Each row was made from one small tree. The marks that hang from a mark follow it in brackets, in the order of their numbers. Every link used is in the known rows. Write each row's tree.
Known rows
z_972[z_609 z_732[z_248 z_634 z_860]]: [ 21.1 -19.4 -27.7 -38.9 -15.2 -33.6  24.8  29.4 -17.4 -17.3 -28.3  -6.8
 -18.5  25.8 -30.8 -24.1  12.3  10.2 -20.1  20.1  28.0  14.1 -24.5 -31.8
  28.6  24.7]
z_153[z_732]: [-16.4  -4.3  28.6 -32.9   2.4   5.8   5.2  -1.9  -6.0 -22.4 -15.7  20.6
 -12.8   6.2 -15.6  22.4   3.2 -56.0  12.5 -12.6  24.2  31.2  -9.1  -8.4
  -6.3  12.5]
z_609[z_124 z_248 z_732[z_634 z_860]]: [  7.3 -60.8   8.9  -6.4 -10.9  -0.9  15.1  12.3  23.3  -5.4  -2.0   0.0
   7.1 -47.8 -12.6 -27.6  20.3 -58.7   2.0  30.7  41.7  25.9 -44.9  -9.7
  -8.1   1.9]
z_634[z_732]: [-35.7 -13.4  29.3 -37.9 -21.3  12.4   5.6  -6.5   4.8 -12.3 -22.7  16.5
  -7.6  -7.4  -9.9   1.2  -1.4 -45.8  11.3  -4.0  17.3  24.5 -12.6 -10.5
   2.5  26.3]
z_634[z_609[z_248 z_972] z_732]: [-67.9 -25.4  33.5 -18.4 -30.3 -51.1  25.6   7.9  11.0 -13.3 -14.0  -1.2
 -37.4 -42.7  26.3 -45.6   5.3 -19.7  -5.3 -24.1  24.4   9.3   5.9 -23.0
  -5.2  26.9]
z_153[z_732[z_248]]: [  0.3   3.5  22.6 -30.8  -4.5 -10.3  10.5  12.6  -8.4 -24.7 -11.1  15.3
 -15.2   2.9 -26.2  11.2  -0.7 -40.5   0.6  -1.3  17.1  25.1 -10.6 -26.3
   0.0  21.0]
z_248[z_609[z_124] z_634]: [-23.0 -12.4  21.7 -28.9 -16.9   8.5  13.7   1.6  20.7 -23.2   9.1  10.8
   4.7 -24.6 -45.5 -29.9  -2.3 -32.2 -26.3 -14.2  51.0  27.4  -2.3 -17.8
   4.0 -13.8]
z_972[z_732[z_248[z_634] z_860]]: [ 24.7 -17.2   0.1 -38.0  -0.2   2.6  16.4  22.2   1.3 -18.0 -25.9   4.9
  -6.1  13.5 -21.7  -8.2  13.9  -1.8   3.5  46.1  25.7  12.4  -7.3 -29.2
  21.0   3.0]
z_732[z_634]: [-15.4 -13.1  -2.8 -27.2 -30.9  41.0   4.8   3.5  14.0 -17.5 -15.0   6.7
   2.0   2.9 -46.7  23.8  -1.9 -57.5 -12.3   3.3  28.4  30.7 -33.8 -11.6
   5.3  10.7]
z_732[z_248 z_609[z_124] z_634 z_860 z_972]: [ -7.7  -4.1 -34.6  -0.1 -32.1 -33.6  18.8  23.0  38.2 -33.9 -11.1  17.2
  -6.9  -2.7 -37.1 -39.9   1.7  45.4 -35.0  32.5  14.2   6.1 -54.8 -54.4
  16.4   0.5]
z_860[z_732]: [-10.0  -6.7  14.0 -20.5  -3.5  50.0   7.6   0.3  -3.8 -18.7 -12.0  26.3
  -8.2  -8.3 -17.5  16.4  -2.2 -85.7   7.1  -1.6  22.1   9.6 -17.8 -10.3
  13.7  19.9]
z_634[z_732[z_248]]: [-19.4  -5.0  23.7 -35.8 -27.8  -3.6  10.9   8.4   3.2 -14.6 -18.3  11.4
  -9.9 -10.6 -20.3 -10.3  -5.3 -29.7  -0.7   6.8  10.1  19.0 -14.3 -28.0
   9.3  34.5]
z_124[z_609[z_248 z_732[z_634] z_972]]: [-21.9 -55.9  -6.7  -8.8 -58.4 -69.0  27.8  18.2  17.8 -17.6  -5.1   0.3
 -22.2 -40.5  -6.0 -29.6  14.6 -26.7 -20.8  -0.1  17.0  15.0 -43.6 -18.7
 -11.7  -5.3]
z_609[z_732 z_972]: [-25.5 -31.0  19.9 -14.6 -34.5 -55.1  15.2   1.1   9.1 -16.4  -9.1  29.8
  -9.3 -30.5  27.4  -4.8  12.4 -40.5  17.1 -23.7   3.2  15.6 -23.8   8.3
 -20.3  -6.4]
z_248[z_634[z_609[z_124 z_732[z_860] z_972]]]: [-30.6 -23.7  16.0 -13.6   4.2 -27.1  13.5  11.4  13.7 -19.5  -1.9  14.7
  -7.2 -38.1   2.9 -37.2   5.9  24.8   5.2 -28.2  40.8  12.1  -7.6  -8.6
 -14.6  -3.2]
z_609[z_124 z_732 z_972]: [-34.2 -30.5  31.2  -5.5 -32.7 -65.9  16.7   5.9  11.6 -13.0   4.0  33.4
   2.2 -50.7  13.5 -33.5   9.2 -29.1  13.8 -21.0  23.2  22.6 -23.1  10.8
 -32.0  -8.7]
z_248[z_609[z_124 z_732[z_860 z_972]]]: [-35.3 -27.4   9.1  -5.4  -8.4 -23.3  16.3   1.8  22.5 -22.3  -6.6  22.2
  -6.0 -24.0  17.9 -49.3  21.1 -13.0  -5.7 -15.4  23.9  20.6 -22.0  -0.7
   9.8  -9.8]
z_153[z_732[z_634[z_248[z_609[z_124]]]]]: [ -8.6 -10.9  12.8 -24.3  10.4  -3.6   7.8   2.2   1.1 -21.2  -9.8   7.1
 -21.5  -9.6 -23.6  -4.9   2.6   5.7 -14.4 -14.4  40.7  33.4 -17.1 -11.9
 -12.2  28.2]
z_248[z_609[z_124 z_732[z_972]] z_634]: [-15.8 -24.3  13.2  -8.1 -17.2 -33.1  10.4   5.8  18.9 -27.8  -2.9  14.5
   2.8 -36.2 -24.3 -38.0   5.7  16.2 -10.0 -19.7  36.9  16.9 -14.7 -17.3
  -6.3 -12.5]
z_634[z_248[z_609] z_732[z_860]]: [-29.0 -28.1  19.2 -47.8  17.7  11.1  13.5  -8.5  23.4 -11.6 -17.6  11.1
 -29.7 -10.3  40.6 -34.0  17.1  15.6  -8.7  -2.6  17.7  14.9  -4.7 -10.0
  18.2  33.4]
z_153[z_732[z_609[z_124] z_860 z_972]]: [-26.6  -4.1   9.6 -12.9   8.0 -37.9  10.9  -1.0  15.3 -33.3 -16.9  34.3
 -17.4   4.1   3.6 -17.1   9.8  10.5   6.5   0.9  19.8  17.6 -23.8 -24.3
  -3.7  -4.1]
z_153[z_732[z_634 z_860 z_972]]: [-11.9 -10.8 -17.5 -13.2  18.3 -12.3  -3.4   1.2   8.2 -31.5 -32.5  13.1
 -18.4  11.1  -7.2  21.0  13.1  14.9   6.1  28.2  22.1  28.1 -31.5 -26.0
  -2.0  20.5]
z_972[z_732[z_248[z_634]]]: [ 20.7  -9.9  13.2 -36.8 -24.8  -5.2  17.3  25.4  -5.2 -19.2 -23.1   3.7
  -3.0   8.1 -44.1  -2.4   3.1 -12.6  -0.1  26.7  26.1  12.8  -3.2 -30.9
  12.0   4.8]

Write each row's tree
[ -2.7  -2.3  -2.8 -13.5  20.8 -49.0   8.2  14.1  10.7 -37.5 -11.2  12.7
 -18.4  -9.6 -13.8 -25.9   9.6  41.7 -12.6  26.3  28.9  19.1 -10.4 -47.3
   3.8  11.1]	z_153[z_732[z_248[z_609[z_124] z_634] z_860 z_972]]
[-33.3 -10.5  -2.7  -8.8 -55.0 -43.0  23.1   1.3  24.1 -22.9   0.7  25.1
  -9.5 -20.2 -34.8 -26.6  -8.0 -12.7 -27.4 -19.4  27.1  20.3 -40.6 -15.7
 -16.3 -11.1]	z_732[z_609[z_124 z_972] z_634]
[-12.8 -36.1  42.9 -30.2 -28.1  -6.0  11.7   9.7  25.0 -11.1   4.8  -0.1
  12.2 -52.0 -50.0 -23.8  -2.1 -58.7  -6.1  33.8  55.9  24.0  -6.7 -37.8
 -13.3   4.6]	z_609[z_124 z_248[z_634[z_732]]]
[-65.1  -9.1  40.6 -25.0 -11.6 -20.6  24.9  20.4  27.3 -15.2   9.5  16.7
 -21.0 -38.6  19.2 -53.5   4.4  22.4 -16.7 -47.6  39.3   9.1   7.7  -5.0
 -11.0  12.8]	z_634[z_248 z_609[z_124 z_972]]
[ -2.0 -12.5 -11.9 -14.9  -0.8   3.5  23.3  31.0  -4.3 -14.1 -27.1  -6.4
 -18.8   6.7 -22.4 -41.3  12.3  28.5 -11.4  19.6  38.7  17.7 -17.4 -20.7
  20.9  22.6]	z_972[z_732[z_248 z_634[z_609[z_124]] z_860]]
[-30.1 -19.1  15.4 -18.5 -64.5 -25.4  23.4   9.4  41.5 -32.0 -10.8  19.8
  -7.9  -8.2 -19.5  -8.8   6.0 -55.8 -16.8   5.5   5.9  -1.6 -25.6 -44.4
  12.7 -25.0]	z_732[z_609[z_248] z_972]
[ -3.9  -6.2  -1.2 -33.9   9.3  25.3  15.2  23.7  19.0 -23.0  -5.3   3.6
  -8.5  -2.8 -18.3 -20.0   4.7  -0.3 -14.5  11.7  26.6   8.2 -10.3 -37.8
  26.5   8.4]	z_732[z_248[z_634[z_609]] z_860]
[-21.2 -28.7   4.5 -17.9 -10.1 -52.6  19.3  13.1  17.2 -12.6 -11.0  16.0
 -10.3 -24.7   7.2 -37.1  16.5  24.3  -4.7  33.1  42.4  24.1 -15.5  -6.2
 -17.5   4.1]	z_609[z_124 z_972[z_732[z_634[z_248] z_860]]]
[-35.8 -14.6  16.9 -21.1 -26.6 -46.3  18.4   0.0  24.8 -26.1  13.0  16.5
  -4.6 -39.4 -23.5 -40.4  -0.2 -12.5 -29.4 -11.8  46.1  24.5   0.5 -18.4
 -11.1 -18.7]	z_248[z_609[z_124 z_972] z_634]
[-13.6 -13.6  -1.2 -26.5  41.3  18.2   6.5   6.1   1.7 -20.3 -22.5   2.9
 -34.7   5.8   9.7  -0.5  12.1  30.8  -1.3 -13.3  33.4  23.3 -17.0 -10.8
   0.8  36.7]	z_153[z_732[z_634[z_248 z_609] z_860]]
[-46.8  -6.3  -0.5  -7.2 -17.8   4.0   8.0  25.0  31.6 -25.9 -14.1   1.2
 -11.3 -19.4 -24.8 -25.9   1.3  61.1 -23.5 -14.9  38.7  11.2 -21.4 -28.3
  -1.1  25.3]	z_732[z_634[z_248 z_609[z_124]] z_972]
[ -0.6 -22.0  -9.4 -20.5 -14.2  -0.5  22.4   7.3   5.6 -15.2 -28.0  13.8
 -11.8  15.6 -21.4 -27.6  11.8   2.8  -4.0  16.1  33.5  19.5 -31.7  -9.0
  11.1  -4.4]	z_972[z_732[z_609[z_124] z_634 z_860]]
[-35.3  -8.3  24.2 -33.4  -3.8  14.1   6.2   4.2   3.5 -19.0 -19.3   2.1
 -13.7 -15.7 -23.9 -13.7  -8.4  13.5   3.2 -29.4  36.0  13.7   2.7 -23.5
   0.5  24.9]	z_248[z_634[z_609 z_732]]
[  0.5 -51.8   3.5 -24.7 -21.3 -32.7  21.6  17.4   6.3  -9.6   1.4  -1.2
   0.8 -30.6 -20.5 -36.5  14.3 -51.9 -12.7  -4.6  42.1  20.0 -37.1 -17.4
   0.9   8.7]	z_972[z_609[z_124 z_248 z_732[z_634 z_860]]]
[  1.6 -14.4  -7.5 -16.6   3.9  46.6   9.6   1.6   2.2 -19.0 -13.1  11.3
 -22.9 -13.4 -18.8   4.3  -0.7 -29.0 -18.4  -5.2  28.0   8.0 -25.9 -14.3
  13.9  36.4]	z_860[z_732[z_634[z_248[z_609]]]]
[-49.6 -18.8  26.8 -41.4  28.6  26.1  14.2   6.0  15.5  -9.4 -22.8   5.5
 -35.8 -11.4  45.9 -40.6  11.9  45.6   3.5 -30.6  23.5   5.6   2.3  -9.2
  14.9  47.5]	z_634[z_248 z_609 z_732[z_860]]
[  6.6 -45.1  -6.5 -32.0 -18.3 -35.6  27.6  24.3  -3.7  -9.8 -16.2 -12.4
  -7.8  -4.7 -33.1 -41.2  18.6 -27.2 -18.2  32.9  56.4  22.0 -20.6 -26.4
  12.8  10.3]	z_972[z_609[z_124 z_248] z_732[z_634 z_860]]
[-11.9   7.0 -24.1  10.4 -11.8   9.6  10.4  26.6  -2.7 -31.4 -22.8   5.7
 -25.2 -13.8 -33.6 -10.8  -7.4  15.0 -19.1   1.5  18.6  -5.0 -29.8 -44.5
  19.6  44.0]	z_860[z_732[z_248 z_634[z_609] z_972]]
[-24.4  -3.1   4.1 -10.9 -14.4  -8.4   8.8  12.0  -2.8 -27.8 -10.9  26.8
  -6.1 -15.5 -24.8 -11.0  -3.0 -35.8  -3.8  -4.8  28.8   2.4 -19.8 -28.7
   9.9  22.4]	z_860[z_732[z_972[z_609[z_124]]]]
[-21.9 -11.8  -6.8 -27.0 -14.4 -29.0  27.0  10.9  25.8 -23.9   1.3  15.8
 -22.0  -8.4  19.3 -37.9  16.7 -31.6 -30.5  16.5   8.8  15.4 -14.0 -24.8
  27.6  -3.2]	z_732[z_248[z_609[z_972]] z_860]
[-21.7 -30.9  -0.1 -29.1 -14.5 -36.1  12.7  18.3  33.7 -27.8  -4.0   8.5
   6.2 -17.2 -18.0 -26.9  15.8 -17.1 -14.8  38.6  39.3  10.4 -18.4 -48.0
  12.8  -8.0]	z_732[z_860 z_972[z_609[z_124 z_248[z_634]]]]
[ -7.4  -9.2 -38.9 -14.3 -21.6 -43.7  12.5  32.8  20.7 -30.6 -10.8   2.2
  -2.0  -2.4 -40.9 -32.9   5.6  37.4 -35.8  37.5  27.0  13.9 -44.2 -55.6
  19.8  21.8]	z_732[z_248 z_634 z_860 z_972[z_609[z_124]]]
[-38.5 -21.3  17.2 -18.1   7.1  26.5  17.1   9.7   5.0 -13.9 -17.0  13.2
 -18.5  -7.7  28.0 -26.2  15.8 -21.9  13.8 -52.7  18.9  11.0 -14.7  10.1
  15.0   8.6]	z_634[z_609[z_732[z_860]]]
[ -4.2   7.5  26.1 -22.5 -15.8 -32.9  21.2  12.1  -3.0 -26.7  -2.0  26.0
 -17.1  -3.2 -34.5 -21.3  -7.6 -20.9  -9.5 -21.3  20.5  19.1 -18.5 -29.4
  -5.3   7.9]	z_153[z_732[z_248 z_609[z_124]]]
